Each row was made from one small tree. The marks that hang from a mark follow it in brackets, in alphabetical order. Every link used is in the known rows. Write each row's tree.
Known rows
zilo{romip{masin{bunib{vizi}} tekat}}: [  1.9  -2.1  -2.2  -7.3 -11.9  15.2  -4.4  -3.6  13.2   1.3   1.8  -4.0
 -24.2   5.1   6.5  -2.6  -0.9  -6.8   5.5   0.3  38.7   3.8   5.7   0.3
  -9.2]
zilo{romip{masin{povuk sareg} tekat}}: [  1.6  -2.7   5.7  -9.7   1.6  21.7  -6.0 -20.6  18.4  19.2  -6.5 -12.2
 -18.2   6.3  17.5   3.3  -9.1  -0.2   6.0   1.8  26.1   1.0  13.1   3.1
   6.0]
masin{bunib{vizi} romip{tekat} sareg}: [ -6.1  11.0 -16.6  -7.3  -5.6  11.7  -9.3  -8.5  -2.8  11.5   3.4  -8.0
 -11.2   0.0   2.3   6.6  -6.7   4.5  -3.3  -8.8 -13.6  -4.5  16.3   0.3
 -11.8]
rubemi{masin{bunib romip sareg} tekat}: [ -0.2  28.4  -0.1 -11.5  -2.9  -4.3 -11.6 -20.8  -6.0   3.1   3.0 -10.4
   2.7 -10.2  13.8   1.4   5.0  18.4 -19.1  -6.6 -20.2  -1.5   9.1  10.8
 -26.4]
bunib{masin vizi}: [  3.6  -7.2 -17.4  -5.3  -9.0 -15.4   1.2  -3.1 -11.6  -0.7  -0.8   5.1
  22.2   3.9 -11.2  -1.0  10.0  11.6   6.5   0.9 -34.2   4.9  30.5   2.2
   1.7]
ladoka{romip{masin{bunib}} sareg}: [ -5.8  -3.5   7.5   7.0  -0.8   7.7  -4.2  -1.3  -7.5  -8.9   6.0  -4.8
 -76.6   4.4  10.7 -30.6   5.5   7.1  -8.3   5.0  28.8  -7.8  -3.9  -5.2
 -20.3]
bunib{masin{povuk}}: [  7.6  -6.9  -4.1  -6.9  10.1   0.4   1.8 -15.4  -6.3   9.9  -7.3  -5.7
  12.2   4.0   1.8   1.2  -0.1  10.4   7.0   6.2 -23.7   4.2  18.5   4.6
  -5.5]
tekat{romip{masin{bunib povuk sareg}}}: [  2.7   0.0   7.9  -5.5   2.6  18.0   2.5 -21.0   3.0  14.5 -17.9  -2.6
 -22.8  -2.9  20.1  -4.1  -3.1  14.6  -5.5  -2.9  -4.6  -1.0  -2.8   0.1
 -12.0]
masin{bunib{vizi} romip}: [  2.0  11.0  -8.7  -6.0 -12.6   3.0 -16.0   2.0  -7.6 -10.4   4.9   2.5
 -12.5  -2.8   1.6   6.8  -0.2   7.2   5.8  -0.8 -20.7   0.0   4.4   2.2
 -23.1]
tekat{romip{masin{bunib}} rubemi}: [ 13.9   2.2   8.1  -2.6   5.0  10.9   4.2 -17.8   7.0  -2.1 -19.3   1.0
 -18.2  -8.7  16.4  -1.5   2.1   5.0 -12.5  -9.5   6.0  -3.3 -12.3  -4.9
 -14.5]
ladoka{romip sareg}: [ -7.2  -1.2   4.8   9.3   7.9  -5.6   0.2   2.0  -5.4  -3.8   6.1  -5.1
 -51.4   2.0   4.1 -23.6   2.1   1.7  -1.9  10.0   9.2 -11.2   4.4  -0.2
  -6.8]
ladoka{romip{masin} sareg}: [ -5.6  -5.0   8.5   8.6   1.3   4.7  -1.1  -1.5  -3.8  -5.6   3.0  -3.6
 -68.0   4.6  10.1 -30.6   6.7   9.9  -6.1   4.9  15.3  -9.0   4.0  -6.3
  -8.6]
dudu{povuk}: [ -6.2  -0.3  -0.1   4.0   7.6   0.0  -4.4  -4.6  -0.2   7.1   0.0 -21.3
   7.8   2.4  -6.8  -0.5  -3.1  -1.6   5.8   1.1  -5.4   2.6 -10.6   0.0
   1.5]
ladoka{romip{tekat}}: [ -3.7  -4.1  -1.8   2.9  13.2   4.0  14.0   5.9   2.9   9.8  -0.6  -1.9
 -29.5   6.8  -3.4 -17.3  -2.1 -11.9  -4.8   5.2  16.4  -4.3  12.4  -3.9
   2.9]
dudu{bunib{masin{romip} vizi} povuk}: [ -4.4   2.1 -16.3   6.8  -4.9 -11.2 -11.1  -8.5 -11.1   2.1  10.2  -5.5
  27.1   5.6 -16.3   6.0   2.7   6.4   4.3   0.3 -53.2   8.5  44.8   1.2
  -1.6]
dudu{bunib{vizi} povuk}: [ -5.9   1.0 -10.8   8.6 -10.0  -9.9 -18.1  -2.3  -9.4   2.3   3.8  -0.1
  13.5   5.0  -9.6   1.9   0.9  -6.1   2.3   1.8 -23.2   8.0  35.5  -0.1
   4.3]
bunib{masin}: [  2.1  -6.2  -7.7  -1.5   6.2  -5.4  11.1  -6.0  -5.3   3.1   4.4  -4.2
  18.0   2.9  -8.7  -1.8   5.3   8.8   0.2  -1.7 -14.9   3.1   9.5   1.9
  -1.8]
romip{tekat}: [ -0.8  -2.8  -7.6  -0.2   6.8  10.5  14.0   1.4   8.4  12.5  -2.6  -6.1
  -6.7   4.8  -5.0  -7.8  -4.3 -12.8  -1.7  -2.2  12.1  -2.4  10.0  -6.9
  -1.0]
masin{povuk}: [  6.7  -0.8   3.7  -6.5   4.2   6.5 -12.0 -11.3  -1.0   8.7 -13.7  -1.8
  -7.9   2.5  13.4   3.2  -6.9   2.4   9.3   8.8 -10.7   2.1  11.4   3.5
  -4.7]
masin{sareg}: [ -6.1   1.7  -2.0  -1.8   1.6   1.2  -3.6 -11.8  -2.5  11.1  -1.2  -6.4
   5.9  -1.3   5.6   4.9  -2.1   7.6  -7.7  -5.0  -2.4  -1.8   4.6   3.4
  11.6]
tekat{rubemi}: [ 10.9   3.2   0.9  -1.1   6.5  -3.0  -8.2 -11.6   1.6  -4.1 -11.0  -1.6
   4.5  -5.3   8.2   8.4  -0.5  -3.1  -4.9  -3.9   1.3  -2.1   0.2  -0.1
   2.0]
masin{povuk romip{tekat{rubemi}} sareg}: [  7.5   9.8  -2.6 -10.1  17.3  19.6 -13.5 -31.2   8.2  24.7 -17.3 -15.1
  -6.1  -2.1  20.1  15.8 -16.7   5.9   1.2  -2.9 -30.4  -6.8  24.6   0.8
   0.1]
bunib{masin{sareg}}: [ -3.3  -5.4  -9.0  -3.0   7.9  -4.6   7.9 -15.6  -7.1  11.3   3.3  -9.3
  23.3   2.1  -5.2   3.2   3.4  15.0  -7.3  -5.7 -16.7   0.8  13.6   3.8
   7.7]
ladoka{romip{tekat{rubemi{masin{bunib}}}} sareg}: [  1.3   3.1  -0.6   7.1  15.7  -1.0   0.4  -7.6  -4.2   4.3  -2.9 -12.7
 -54.4   0.9   3.7 -27.5   1.9 -13.9 -10.7   7.4  32.4 -12.2   7.5  -2.7
 -20.5]
tekat{rubemi{masin{povuk romip sareg}}}: [ 12.5  16.5   5.2  -6.8  10.7  -1.3 -26.5 -32.1  -3.5   9.8 -21.4  -8.0
  10.2  -9.1  18.4  13.8  -2.5   5.5  -5.2  -0.1 -21.9  -1.2  11.8   6.2
  -7.2]

Which tree is each row?
[ 13.3  18.0   3.5  -9.3   8.9   1.7 -29.5 -31.2  -8.7   7.7 -19.2 -10.2
   2.1  -9.3  19.3  13.6  -2.4   3.6  -6.6  -0.7  -8.2  -1.2   4.2   7.3
 -18.1]  tekat{rubemi{masin{bunib povuk romip sareg}}}
[  1.3  -5.1   3.7   8.4  10.1  10.9   4.2  -7.1   4.5   2.1  -5.7  -8.2
 -70.4   5.2  11.3 -31.3   2.6  -2.4  -9.9   0.8  26.1 -12.2  12.7 -11.4
  -8.8]  ladoka{romip{masin tekat{rubemi}} sareg}
[ -0.8  -5.0   9.3  -3.1   4.1  11.7  -9.3 -13.2  -5.1   9.9 -11.1  -1.4
 -42.7   5.4  19.4 -12.3  -0.4  13.6  -5.4   3.9   3.1  -0.6  13.8  -0.6
   4.3]  ladoka{romip{masin{povuk sareg}}}
[  4.2  -0.3   3.0  -5.9   2.6  15.6  -4.9 -20.5  20.5  10.9  -5.3 -11.8
 -10.8   1.2  14.4   6.0  -5.0  -3.5  -4.4  -6.0  34.4  -1.8   6.7   1.0
   9.9]  zilo{romip{masin{sareg} tekat{rubemi}}}
[  6.4   8.2  -3.2 -10.4   9.4  24.6  -8.0 -10.9   2.6  11.4  -6.0 -10.4
 -27.8   1.8  10.9   4.7 -14.1  -3.1   8.0   4.7  -8.3  -1.3   7.4   0.4
 -30.8]  masin{bunib povuk romip{tekat}}
[ -7.0  -4.0  -1.3   9.5  13.7   2.1  11.9   3.7   2.0   6.9   4.6  -9.1
 -56.2   6.1  -0.4 -29.2  -1.0  -9.1  -3.2   8.7  19.0 -13.6  12.3  -5.6
  -7.2]  ladoka{romip{tekat} sareg}
[ -6.2  11.2  -8.5  -5.2   6.8  19.0  -1.6 -11.2   2.0  13.4   7.8 -15.2
 -14.4  -1.2   3.4   6.7  -9.9   1.6  -9.0 -10.0   0.7  -6.0  -0.2  -0.5
 -14.4]  masin{bunib romip{tekat} sareg}
[  2.2  14.4  -1.8  -0.9   4.9   2.4  -1.8  -6.4   0.9   8.8  -2.8  -5.7
   4.8  -2.2  -5.0  -4.8   2.8  -6.1  -2.3   0.5 -11.5   0.1   8.8  -2.0
 -17.2]  rubemi{masin{romip{tekat}}}
[  2.0  -3.7 -15.5  -2.3  -9.6  -9.6 -14.1 -16.7 -15.2   9.7  -2.3  12.3
  19.4   5.8   1.8   7.1   1.7   9.1  -2.1   2.5 -38.0   8.6  64.1   5.9
   6.0]  dudu{bunib{masin{povuk sareg} vizi}}
[ 10.2  -3.6   1.4  -9.4   7.4  27.0  -7.9 -29.6   8.9  22.7 -26.5 -10.8
 -25.3   4.0  25.0  -2.7  -7.7   3.1  -8.5  -9.4   8.5  -1.7  22.8  -8.9
   2.9]  romip{masin{povuk sareg} tekat{rubemi}}
[  3.4   0.2   3.6  -7.9  -4.8  14.2  -3.0 -19.5  -0.1  12.1 -20.9   1.9
 -21.3  -2.7  19.2  -4.3  -0.7  16.1  -2.2  -2.2 -14.4  -0.3   7.8  -0.7
 -10.5]  tekat{romip{masin{bunib{vizi} povuk sareg}}}
[  6.0  21.9   5.2 -14.2   4.9  -2.0  -3.0 -30.4  -3.3  17.8 -19.7  -8.6
   0.6 -10.8  24.7  -3.9   1.3  15.6 -15.8   3.0 -18.7  -1.7  14.5  14.1
 -25.6]  rubemi{masin{bunib povuk sareg} tekat{romip}}
[  0.9   2.5  -8.0 -13.1  -8.6   4.9 -28.7 -20.0 -15.2  13.4 -14.7  -3.7
 -10.9  -0.1  18.8   8.3  -6.7   9.2   5.0   4.6  -7.3   2.8  19.8   9.5
  -8.1]  masin{bunib{vizi} povuk sareg}
[ -0.1   8.0  -2.7  -9.7  13.5  20.7  -8.0 -23.5   7.1  26.5 -10.8 -13.2
  -9.4   1.3  15.7  10.7 -16.6   8.1   4.0  -0.6 -31.4  -4.8  23.9   1.3
  -0.7]  masin{povuk romip{tekat} sareg}
[ 14.6   3.1   9.0  -6.6   9.0  15.8  -5.2 -32.0   4.3  11.0 -28.4  -4.6
 -18.9  -8.6  28.2   3.8  -3.7  11.6 -10.9  -8.0  -2.5  -3.9  -2.2  -0.3
  -9.7]  tekat{romip{masin{bunib povuk sareg}} rubemi}
[  5.8  -1.9 -10.1  -7.6  -8.1  19.9  -8.9 -18.8   1.1   9.8 -15.6  -5.7
 -27.1   2.1  14.3  -6.4   0.3   0.4 -15.0 -15.5  23.1  -0.6  17.2  -9.6
  -5.9]  romip{masin{bunib{vizi} sareg} tekat{rubemi}}
[ -5.4  -4.7   6.6   1.0   1.1   7.1  -2.0  -6.3  -5.0   3.7  -3.1  -0.2
 -38.0   4.7  10.7 -15.1   4.1  11.4 -11.4  -1.7  10.1  -2.0   7.2  -3.5
   8.3]  ladoka{romip{masin{sareg}}}
[ 14.9   0.1 -17.4 -10.8   3.6  -0.3  -6.2 -18.2  -2.8  11.6 -15.1  -2.2
  11.4   3.7   1.7   6.7  -2.3  10.0  13.7   2.5 -56.0   1.8  46.7   1.1
  -7.7]  bunib{masin{povuk romip{tekat{rubemi}}} vizi}
[ 17.2   9.3   5.5  -6.1   8.2  -4.9 -21.9 -23.5  -4.9   5.0 -24.7  -3.3
   7.9  -6.3  14.3   5.5   2.0  -5.1  -1.6   4.8  -3.3   2.1   9.6   4.3
  -9.7]  tekat{rubemi{masin{povuk}}}
[ -3.4  12.1  -1.0  -4.0  -1.4  -3.8 -14.2 -15.1 -14.4   7.9  -2.7  -8.8
   5.4  -3.7   3.0  -2.2   5.6  -0.3 -13.5  -1.0  17.6   3.0  -4.5   6.9
 -15.4]  rubemi{masin{bunib sareg}}
[ -0.1   2.8   0.1 -11.1   3.9  12.7 -20.6 -22.4 -10.2  15.6 -10.6 -11.5
 -13.5  -0.7  20.2   9.4  -9.6   6.8  -1.4   2.3   7.3   0.8   3.0   8.8
 -11.7]  masin{bunib povuk sareg}
[  2.0  -4.5  -7.8 -11.7  -9.1  27.0 -11.2 -17.5  -1.9  20.2 -17.8  -6.0
 -36.4   7.4  17.7  -9.8  -3.7   4.8  -3.2  -5.2  12.8   2.9  25.7  -6.4
 -11.7]  romip{masin{bunib{vizi} povuk sareg} tekat}
[  5.9  -3.1   6.1  -8.5   0.1  21.1  -4.2 -13.2  20.1  11.9  -6.8  -7.9
 -22.4   6.2  14.0  -0.1  -6.5  -5.4  10.6   6.0  27.2   2.5   9.9   1.8
  -1.8]  zilo{romip{masin{povuk} tekat}}
[  0.1  -1.3  -0.3   8.6  18.0   0.4   6.1  -4.9   3.5   4.4  -1.7  -9.9
 -53.2   2.1   4.1 -24.7  -2.5 -11.2  -6.9   5.3  19.9 -14.9  12.2  -5.4
  -5.5]  ladoka{romip{tekat{rubemi}} sareg}
[  8.7   6.6   1.8  -5.1   8.2   0.5  -4.0 -13.0  17.1   8.2  -5.2  -9.8
   8.2  -1.4   2.8   7.2  -2.7 -18.8   2.0   4.1  31.8  -1.2   4.7   6.2
  -0.3]  zilo{romip{tekat{rubemi{masin}}}}
[  5.7   0.5 -18.4  -1.6  -5.2  -1.4  -8.2 -10.2  -7.1   6.8   0.5  12.1
  11.0   7.5  -4.1   4.6  -0.2   2.5   3.2   3.6 -48.7   6.6  66.2  -0.2
  -6.2]  dudu{bunib{masin{povuk romip{tekat}} vizi}}
[  2.8  18.1  -2.9 -11.9  -6.9  -0.4 -33.4 -23.3 -16.6  11.3 -12.7  -4.6
  -0.2  -4.7  13.2   6.6   0.8  10.0   2.4   5.9 -25.4   3.2  18.9   9.5
 -23.9]  rubemi{masin{bunib{vizi} povuk romip sareg}}
[  7.2   9.8  -3.8  -2.1  11.4  11.5   2.5  -7.3  11.8   4.1  -3.3  -6.0
  -4.8  -1.7   2.2   6.9  -7.9  -4.3  -1.2  -6.9 -16.1  -6.3   8.8  -5.8
  -6.5]  masin{romip{tekat{rubemi}}}
[  7.4   9.9   3.9  -7.9   0.8   0.3 -20.5 -13.8 -13.1   6.7 -13.4  -4.6
  -5.0  -2.0   8.8  -4.0   2.4  -4.2   0.9  10.6  10.7   5.5   1.2   7.7
 -29.7]  rubemi{masin{bunib povuk}}
[  4.0   1.3   2.5  -8.0   1.6  18.2  -7.5 -20.8  17.2   8.6  -2.9 -13.6
 -17.8   1.0  15.2   6.5  -4.9  -5.7  -6.0  -7.3  48.0  -0.8  -2.0   2.0
  -1.6]  zilo{romip{masin{bunib sareg} tekat{rubemi}}}
[  8.5  12.3   1.0  -4.8   4.9  -5.0 -19.9 -22.4  -9.8   3.2 -14.0  -8.0
   9.3  -9.0  10.7   6.8   3.6  -3.1 -15.3  -4.8  15.5  -0.8  -3.7   5.3
 -10.8]  tekat{rubemi{masin{bunib sareg}}}
